What can hang from each mark:
J_913: J_118 J_812
J_307: J_118 J_812
J_118: J_307 J_812 J_913
J_812: J_118 J_137 J_307 J_711
J_137: J_812
J_711: J_812

Known rows, with every way that one mark hangs from another:
{J_711 {J_812 {J_118 J_913} J_307}}: [-0.14  1.40  0.54  0.27 -0.24 -1.17 -0.11  0.91  1.42 -2.58  0.61 -1.21
 -1.34  2.17  1.02  0.19 -0.58  0.98  0.54 -6.12 -0.44  1.84]
{J_118 {J_812 J_307} J_913}: [-0.22  1.49 -0.10  0.31 -0.68 -0.66  0.32  0.65  0.59 -1.55  1.08 -0.58
 -2.32  2.68  0.78 -0.11 -0.28  0.79 -0.38 -4.22 -0.72 -0.25]
{J_913 J_118 J_812}: [-0.28  0.30  0.32 -0.53  0.53 -0.04 -0.14  0.80  0.71  0.10  0.08 -0.33
  0.14 -0.57 -1.35  1.02  0.46 -3.36 -0.69 -2.42  0.38 -0.09]
{J_137 {J_812 J_307}}: [-0.05  0.72 -0.28 -1.05 -0.13 -1.17 -0.09  0.75  1.03  0.79  0.64 -0.71
 -1.16  1.45 -0.73  0.29  0.67 -1.74 -0.47 -1.39  0.36  0.40]
{J_812 J_137 J_711}: [-0.10  0.04  0.10  0.77 -0.81 -0.70  0.19  0.09 -0.62  0.35  0.79 -0.57
 -1.68  1.64  1.61  0.53 -0.33  0.08  1.06  1.46  0.47  2.37]
{J_118 J_913}: [-0.50  0.38  0.10 -0.10  0.45  0.13  0.46 -0.46 -0.04 -1.07  0.20  0.03
 -1.11  0.84  0.30 -1.06  0.19 -0.17  0.22 -0.62 -0.82  0.60]
{J_307 {J_812 J_711}}: [ 0.12  0.17  0.74  0.35 -0.78 -0.72  0.15 -0.27  0.94 -0.03  0.55 -0.88
 -2.71  1.60  1.13  0.46 -0.16  0.47 -0.01 -1.45 -0.11 -1.08]
{J_913 {J_118 J_812}}: [ 0.45  0.69  0.06  0.19 -0.38  0.12 -0.20  0.76  0.38 -0.85  0.42  0.36
 -0.21  0.19 -0.62  0.92 -0.20  0.21 -1.08 -2.84  0.32 -1.38]
{J_812 J_137 J_307 J_711}: [-0.13  0.64  0.05  0.85 -1.49 -1.36  0.12  1.03 -0.30 -0.03  1.34 -1.45
 -2.25  2.75  1.87  1.17 -0.38 -0.20  0.81  0.16  0.24  3.18]
{J_137 {J_812 {J_118 J_307 J_913}}}: [-0.19  1.78  0.20 -0.06  0.49 -1.24 -0.25  0.26  1.49 -1.28  0.69 -1.45
 -1.27  2.10 -1.02 -0.43  0.81 -0.63  0.16 -3.57  0.00  2.27]
{J_137 {J_812 J_118}}: [ 0.72  0.29 -0.26 -0.15  0.19 -0.99 -0.28  0.79  1.12  0.47  0.13 -0.33
 -0.30  1.27 -1.30  0.04  0.55 -0.56 -0.08 -2.23  0.69  1.54]
{J_812 {J_118 J_913} J_307}: [ 0.12  1.13  0.07  0.72 -0.52 -1.02  0.14  1.32  0.77 -2.01  0.90 -1.40
 -1.33  2.68  0.47  0.01  0.23  0.42  0.00 -3.81 -0.90  3.26]
{J_711 {J_812 J_118 J_137}}: [ 0.24  0.48  0.27  0.43  0.07 -0.25 -1.03  0.57  0.51 -1.45  0.09 -0.42
 -0.43  1.08  0.59  0.52 -1.21  1.30  1.96 -3.14  1.01  1.62]
{J_913 {J_118 {J_812 J_137 J_307}}}: [ 0.21  1.32 -0.17  0.34 -1.03 -0.06 -0.79  1.83  0.15 -1.42  1.36 -0.78
 -1.39  2.06 -0.06  1.61 -0.61  0.03  0.05 -2.92  0.51  0.66]
{J_137 J_812}: [-0.01  0.12 -0.28 -0.97  0.52 -0.55  0.03 -0.15  0.67  1.10  0.06  0.22
 -0.56  0.37 -1.13 -0.41  0.57 -1.51 -0.25 -0.45  0.52 -0.45]
{J_307 J_118}: [ 1.15  0.65  0.04 -0.13  0.40  0.15 -0.45 -0.41  0.76  0.13  0.23 -1.07
 -1.26  0.62  0.04  0.26 -0.01  0.22 -0.37 -0.68 -0.63 -1.25]
{J_711 J_812}: [-0.32  0.29  0.42 -0.52  0.31 -0.18 -0.25 -0.40  0.65 -0.60 -0.32  0.23
 -0.14 -0.52  0.55  0.13 -0.83  0.53  0.38 -2.32  0.44 -1.49]
{J_307 {J_812 J_118 J_711}}: [ 0.87  0.41  0.79  1.20 -1.11 -1.21 -0.15  0.63  1.39 -0.77  0.72 -1.37
 -2.45  2.41  0.92  0.73 -0.23  1.25  0.00 -3.33 -0.03  1.15]
{J_812 J_307 J_711}: [ 0.01  0.63  0.18  0.66 -1.53 -1.74  0.62  0.85  0.29  0.18  1.03 -1.39
 -1.80  1.96  1.82  1.24  0.02 -0.14 -0.63 -1.18 -0.13  2.17]
{J_118 J_307 {J_812 J_137} J_913}: [-0.78  2.01  0.13  0.58 -0.21  0.01 -0.65 -0.18  0.05 -2.18  1.17 -0.90
 -2.31  2.50  0.50 -0.15 -0.83  1.27  1.30 -2.54 -0.01  0.17]
{J_711 {J_812 J_137 J_307}}: [-0.46  0.91  0.21 -0.38 -0.36 -0.32 -0.80  0.65  0.43 -1.02  0.60 -0.87
 -1.25  1.40  1.05  0.89 -1.12  0.26  1.51 -2.39  0.69  0.37]
{J_711 {J_812 {J_118 J_307 J_913} J_137}}: [-0.70  1.95  0.71  0.52  0.24 -0.42 -0.95  0.06  0.88 -3.20  0.65 -1.45
 -1.45  2.01  0.82  0.05 -1.07  1.31  2.24 -4.49  0.30  2.09]

Rows:
[ 0.57  1.67  0.13 -0.22  0.16 -0.30 -0.06  0.07  1.07 -1.10  0.97 -1.96
 -2.74  2.60  0.70 -0.16  0.23 -0.21 -0.36 -2.45 -1.55 -0.13] | {J_812 {J_307 {J_118 J_913}}}
[-0.31  1.55  0.00  1.11 -1.51 -1.41  0.45  0.76 -0.03 -1.18  1.84 -1.07
 -4.21  4.35  2.31  0.33 -0.63  0.85  0.68 -2.75 -0.30  2.44] | {J_118 {J_812 J_137 J_307 J_711} J_913}
[-0.14  1.56  0.51  1.48 -1.06 -1.85 -0.80  1.23  0.84 -0.26  1.15 -2.57
 -1.79  2.79  0.53  1.76 -0.44 -1.39  1.27 -3.53  1.01  4.46] | {J_913 {J_812 {J_118 J_307} J_137 J_711}}
[-0.59  1.31  0.70 -0.08 -0.14  0.54 -1.45 -0.11  0.79 -1.51  0.70 -1.71
 -2.01  1.49 -0.09  0.47 -0.66  0.48  1.56 -1.06  0.28 -1.08] | {J_118 {J_307 {J_812 J_137}}}
[ 0.07  0.60  0.19  1.56 -0.62 -1.06  0.34  0.52 -0.21 -1.35  0.99 -1.03
 -2.51  3.34  1.68 -0.12 -0.11  0.86  1.52 -1.02 -0.23  4.92] | {J_812 {J_118 J_913} J_137 J_711}
[-0.07  1.62  0.57  0.59 -0.29 -0.66 -1.54  0.51  0.91 -2.15  0.48 -1.60
 -0.26  1.31  0.43  1.10 -1.39  1.35  1.95 -3.82  1.07  1.68] | {J_711 {J_812 {J_118 J_307} J_137}}
[ 1.13  1.30  0.23  0.56 -1.18 -1.53  0.10  0.61  1.06  0.48  1.26 -2.39
 -3.10  2.66  1.73  1.40 -0.06 -0.08 -0.88 -1.87 -0.81  0.95] | {J_812 {J_307 J_118} J_711}
[ 0.54  1.57  0.27 -0.54  0.07 -0.17 -1.30  0.22  1.19 -0.96  0.85 -1.93
 -2.44  1.85  1.04  1.10 -1.13  0.47  1.22 -3.04  0.06 -0.81] | {J_711 {J_812 J_137 {J_307 J_118}}}
[ 1.10  1.38 -0.31 -1.08  0.22 -0.96 -0.55  0.46  1.80  0.99  0.86 -1.81
 -2.32  2.01 -0.78  0.54  0.66 -1.61 -0.83 -2.33 -0.36 -0.94] | {J_137 {J_812 {J_307 J_118}}}
[ 0.56  0.78  0.25  0.98 -1.21 -1.01  0.47  0.71  0.34 -0.35  0.98 -0.16
 -1.40  1.17  0.77  1.47 -0.19  0.40 -1.34 -2.65  0.34  0.28] | {J_913 {J_118 {J_812 J_711}}}
[ 0.00  0.78 -0.12 -0.30 -1.01 -2.22  0.60  0.80  0.99  1.32  1.10 -1.19
 -2.23  2.33  0.68  0.89  0.70 -1.83 -0.77 -1.19  0.40  2.09] | {J_137 {J_812 J_307 J_711}}
[-0.36  1.75  0.53  1.73 -0.95 -1.44 -0.10  0.51  0.20 -2.08  1.41 -2.19
 -2.39  3.46  1.65  0.42 -0.21  0.94  1.49 -1.92 -0.11  4.96] | {J_812 {J_118 J_307 J_913} J_137 J_711}
[-0.46  1.44  0.95 -0.28 -0.02  0.83 -1.42  0.36  0.92 -2.10  0.92 -1.80
 -1.47  0.96 -0.69  1.26 -0.40 -0.36  0.93 -1.34  0.37 -0.82] | {J_913 {J_118 {J_307 {J_812 J_137}}}}
[-1.21  1.67  0.78  0.35 -0.32 -1.64  0.56 -0.26  0.91 -0.48  0.86 -1.81
 -2.29  2.07  0.90  0.49  0.18 -2.45  0.09 -3.06 -0.24  1.70] | {J_118 J_307 {J_913 {J_812 J_711}}}
[-0.01  1.90  0.43  1.16 -1.43 -0.99 -0.50  0.82  0.12 -1.19  1.60 -1.41
 -1.81  1.98  0.91  2.05 -0.72  0.44  0.14 -2.24  0.91  1.58] | {J_913 {J_118 J_307 {J_812 J_137 J_711}}}
[ 0.54  1.75 -0.19 -1.26  0.74 -0.78 -0.10 -0.01  1.83  0.01  1.07 -1.69
 -3.48  2.81 -0.39 -0.49  0.85 -1.75 -0.47 -2.74 -1.12 -0.54] | {J_137 {J_812 {J_307 {J_118 J_913}}}}
[ 0.81  1.67  0.02  0.97 -0.41 -0.58  0.03 -0.54  0.37 -0.72  1.51 -1.20
 -4.76  3.96  1.97  0.02 -0.70  1.37  0.68 -2.32 -0.69  0.06] | {J_307 {J_118 {J_812 J_137 J_711} J_913}}
[ 0.01  1.91  0.35 -0.72  0.54 -0.04 -0.77 -0.24  1.23 -1.95  1.01 -1.86
 -3.34  2.69  1.41 -0.01 -0.97  0.29  1.57 -3.67 -0.76 -0.51] | {J_711 {J_812 J_137 {J_307 {J_118 J_913}}}}
[ 0.52  0.35  0.37  0.61 -0.17  0.35 -1.26  0.84  0.88 -1.46  0.48 -1.08
 -1.86  2.20 -0.26  0.27 -0.64  1.26  1.69 -2.25  0.32  0.74] | {J_307 {J_812 J_118 J_137}}
[ 0.60  0.25  0.08  1.79 -1.13 -1.25 -0.15  1.01 -0.20 -0.33  0.93 -1.02
 -1.51  2.53  1.34  0.89 -0.39  0.91  1.16 -0.47  0.58  4.49] | {J_812 J_118 J_137 J_711}
[ 0.26  1.28  0.09  0.38 -0.88 -2.62  0.77  1.17  1.46 -0.35  1.39 -1.59
 -3.12  4.00  0.82  0.12  0.85 -1.15 -0.40 -3.82 -0.32  4.36] | {J_137 {J_812 {J_118 J_913} J_307 J_711}}
[-0.26  0.93  0.49  0.11 -1.03 -1.77  0.41  1.77  1.06  0.36  1.13 -1.72
 -1.52  1.48  0.20  2.27  0.43 -3.66 -1.29 -3.53  0.19  2.21] | {J_913 J_118 {J_812 J_307 J_711}}
[-0.09  0.81  0.56  0.19  0.50 -0.56 -0.04 -0.05  1.11 -2.31 -0.05 -0.21
 -0.77  1.20  0.72 -0.48 -0.57  1.27  0.78 -4.86 -0.20  0.83] | {J_711 {J_812 {J_118 J_913}}}
[ 0.98  1.66  0.21  0.85 -0.47 -1.05  0.50 -0.69  0.99 -0.51  1.16 -1.09
 -4.18  3.18  1.70  0.00 -0.31  1.38 -0.62 -3.47 -1.06 -0.93] | {J_307 {J_118 {J_812 J_711} J_913}}
[-0.47  0.95  0.35  0.29 -1.02 -1.28 -0.14  1.86  0.47  0.11  1.41 -1.92
 -2.27  2.18  0.54  2.24  0.11 -3.49  0.10 -2.44  0.68  3.28] | {J_913 J_118 {J_812 J_137 J_307 J_711}}
[ 0.36  1.41  0.09 -0.03 -0.02 -1.37 -0.76  0.77  1.52 -0.25  0.59 -1.48
 -0.19  1.32 -1.30  0.53  0.47 -0.55 -0.17 -3.17  0.74  1.73] | {J_137 {J_812 {J_118 J_307}}}
[ 0.02  1.55  0.71  0.42 -0.27 -1.09 -1.00  0.48  1.53 -1.91  0.20 -1.41
  0.27  0.42  0.27  1.01 -0.98  1.41  0.60 -5.30  0.68  0.61] | {J_711 {J_812 {J_118 J_307}}}
[-1.02  1.75  1.07  0.52 -0.52 -0.47 -0.27 -0.65  0.75 -2.04  1.36 -2.14
 -4.16  3.25  1.56 -0.01 -0.43  0.48  1.60 -1.27 -0.42  0.68] | {J_118 {J_307 {J_812 J_137 J_711}} J_913}
[-0.33  1.01  0.01  1.12 -0.80 -0.74  0.53 -0.19 -0.34 -0.98  1.20 -0.08
 -3.53  3.31  1.96 -0.27 -0.60  1.18  1.05 -1.42 -0.07  1.35] | {J_118 {J_812 J_137 J_711} J_913}
[ 0.44  1.23  0.73  0.31  0.12  0.05 -0.29 -1.01  1.18 -1.13  1.30 -2.01
 -5.63  3.72  1.61 -0.39 -0.35  0.71  1.30 -1.13 -1.19 -0.98] | {J_307 {J_118 J_913} {J_812 J_137 J_711}}
